Each row comes from the steps of one walk. Every step used is in the known rows, and no mark comes twice. Write the walk behind each row, first mark first.
(in the rows, 128 means zero)
Known rows:
kago mopid: 123  108  132  137  129  102  183  123  131  144  119  115  149  132  148  124  113  116  135  131  110  107  126  136
piduvud vimaf bila repamak: 134  95  169  174  95  106  111  154  142  135  121  110  121  173  111  117  112  120  128  118  133  151  105  138
bila repamak: 136  105  136  142  118  139  106  155  131  137  131  105  129  147  130  109  135  131  139  136  121  151  125  121
voloz kago: 126  92  133  121  155  122  128  121  100  132  128  139  134  125  123  126  117  118  153  115  126  124  145  116
repamak bila vimaf: 145  117  126  157  84  178  111  159  145  143  135  112  133  93  102  100  121  117  122  115  96  158  101  94
mopid kago voloz repamak bila vimaf betug: 148  103  147  148  64  143  118  155  120  147  118  114  127  113  79  74  78  95  145  124  119  128  90  116
piduvud sozofe: 120  111  137  166  130  113  150  150  138  111  142  145  127  129  127  145  111  125  132  109  149  126  129  129
mopid kago voloz repamak bila vimaf piduvud: 136  109  126  126  74  148  134  168  137  144  108  116  143  92  83  68  79  92  137  92  112  118  108  106
voloz repamak betug vimaf: 138  115  154  145  175  127  162  140  117  152  86  93  117  103  111  115  125  84  151  112  126  147  143  113
vimaf betug repamak voloz: 132  151  116  129  103  94  127  159  109  170  108  124  103  111  134  122  106  107  119  121  125  137  100  143
mopid kago voloz: 128  137  147  139  142  115  120  167  138  133  102  141  153  157  113  102  114  143  128  148  133  86  96  147
mopid kago voloz repamak bila: 155  131  159  155  130  144  130  175  121  153  78  103  134  125  113  93  91  90  140  120  110  110  130  131
mopid kago: 118  127  151  143  135  105  132  157  136  115  118  144  128  154  131  107  126  144  113  141  123  110  127  122
fizopig kago voloz repamak bila vimaf betug: 161  92  134  136  69  149  119  164  124  145  119  115  143  92  86  83  74  98  145  109  113  147  94  126
fizopig kago voloz repamak betug: 157  109  146  123  186  115  124  155  108  168  81  119  171  116  114  107  101  105  168  110  96  147  128  153
betug vimaf piduvud: 110  131  116  108  95  120  168  140  139  117  113  114  116  98  111  116  113  102  118  106  173  101  127  112
repamak voloz: 137  152  136  128  123  110  113  151  140  170  107  119  139  121  119  122  128  131  136  133  130  139  88  144
fizopig kago voloz: 144  125  131  123  148  119  120  175  146  132  104  142  176  135  122  113  109  146  129  129  129  107  101  157
mopid repamak betug: 137  139  154  143  144  120  123  150  113  172  91  136  149  115  157  113  118  113  127  134  104  181  100  132
fizopig kago: 137  109  133  124  140  111  133  166  143  115  120  144  154  129  140  119  119  148  115  123  115  132  134  135
piduvud vimaf: 125  129  147  136  112  116  135  135  152  117  120  139  141  174  111  146  125  125  123  108  131  142  126  114
piduvud vimaf betug repamak: 121  128  122  134  94  100  147  144  114  122  123  143  99  153  131  142  105  95  105  97  124  136  137  118
voloz repamak: 142  104  138  128  148  126  147  110  114  131  117  116  115  118  127  117  115  102  149  106  113  142  167  121
voloz kago fizopig: 118  108  145  121  157  118  119  114  90  125  118  143  152  108  127  114  119  119  166  119  122  107  136  128
repamak bila vimaf piduvud: 127  119  101  118  48  161  124  149  138  137  135  114  133  76  97  95  99  100  122  95  118  140  104  98
piduvud vimaf bila: 125  118  165  164  102  91  132  124  142  123  118  131  119  156  107  136  102  116  113  107  142  126  104  148

Which walk is each row?
125  93  127  132  129  68  182  142  88  180  103  121  134  115  148  117  83  88  151  114  108  111  118  139 -> vimaf betug repamak voloz kago mopid
130  124  165  173  142  100  143  142  120  154  94  99  108  101  110  115  111  100  126  127  149  121  94  153 -> repamak betug vimaf bila
154  100  141  124  168  119  143  153  128  133  95  128  158  122  120  106  96  119  151  106  113  121  141  148 -> fizopig kago voloz repamak
119  104  102  166  74  139  160  189  138  118  141  136  115  73  117  113  83  87  109  62  119  137  126  98 -> betug repamak bila vimaf piduvud sozofe
145  92  147  158  43  123  163  176  137  148  118  128  153  96  141  83  72  106  109  128  100  163  77  116 -> fizopig kago mopid repamak bila vimaf betug
127  102  189  155  125  83  94  151  114  162  96  123  155  142  105  106  105  115  170  113  129  133  85  147 -> piduvud vimaf bila repamak voloz kago fizopig
129  99  119  124  61  134  117  111  123  125  162  132  120  108  90  105  108  121  135  128  134  147  92  112 -> bila vimaf betug
136  78  150  143  142  90  155  154  116  184  103  102  163  139  137  104  105  111  171  130  106  128  107  129 -> bila repamak voloz kago mopid
143  126  156  144  180  132  155  148  120  165  75  95  136  108  98  109  118  83  161  117  133  129  122  129 -> kago voloz repamak betug vimaf
144  104  158  162  132  111  93  150  102  174  111  94  130  128  120  103  114  111  150  135  113  163  97  155 -> vimaf bila repamak betug
132  112  142  122  150  105  114  140  111  169  107  132  142  119  115  122  116  123  161  120  128  134  110  130 -> repamak voloz kago
124  117  128  107  129  115  171  131  111  146  90  99  120  84  105  110  105  72  148  91  146  132  143  113 -> voloz repamak betug vimaf piduvud
125  106  99  138  93  130  134  143  111  126  152  135  97  102  123  106  109  109  110  105  104  146  123  108 -> bila vimaf betug repamak
140  110  160  148  154  86  172  173  127  170  78  139  186  119  182  107  97  119  123  132  83  167  103  143 -> fizopig kago mopid repamak betug
136  112  172  165  163  94  200  193  146  158  65  122  167  113  168  103  109  111  113  131  112  151  103  127 -> fizopig kago mopid repamak betug vimaf
119  126  135  121  133  90  117  137  75  160  104  138  131  94  129  109  100  99  160  114  121  113  109  143 -> vimaf betug repamak voloz kago fizopig
144  109  150  178  80  156  160  172  153  160  113  117  151  94  146  85  99  107  110  121  79  170  85  100 -> kago mopid repamak bila vimaf
142  113  140  137  141  132  94  156  109  171  111  101  148  138  124  110  133  116  158  137  102  174  111  128 -> bila repamak betug
133  152  119  140  143  107  129  175  127  168  98  124  116  113  144  120  126  118  114  113  102  139  113  136 -> betug repamak voloz
120  119  125  117  106  123  141  162  122  151  100  91  130  107  107  102  119  93  141  113  150  138  114  110 -> bila repamak betug vimaf piduvud
141  105  170  166  121  102  98  155  120  166  103  103  140  160  106  118  113  108  147  121  114  171  95  146 -> piduvud vimaf bila repamak betug
140  115  124  139  38  156  110  138  121  143  145  114  116  96  91  103  98  102  130  126  125  152  86  109 -> repamak bila vimaf betug
139  157  157  146  117  107  124  166  144  175  88  135  142  118  153  109  116  131  117  137  126  169  73  140 -> mopid repamak voloz
138  144  111  148  81  139  128  170  95  149  108  109  90  98  141  121  93  77  105  113  113  129  133  124 -> vimaf betug repamak bila
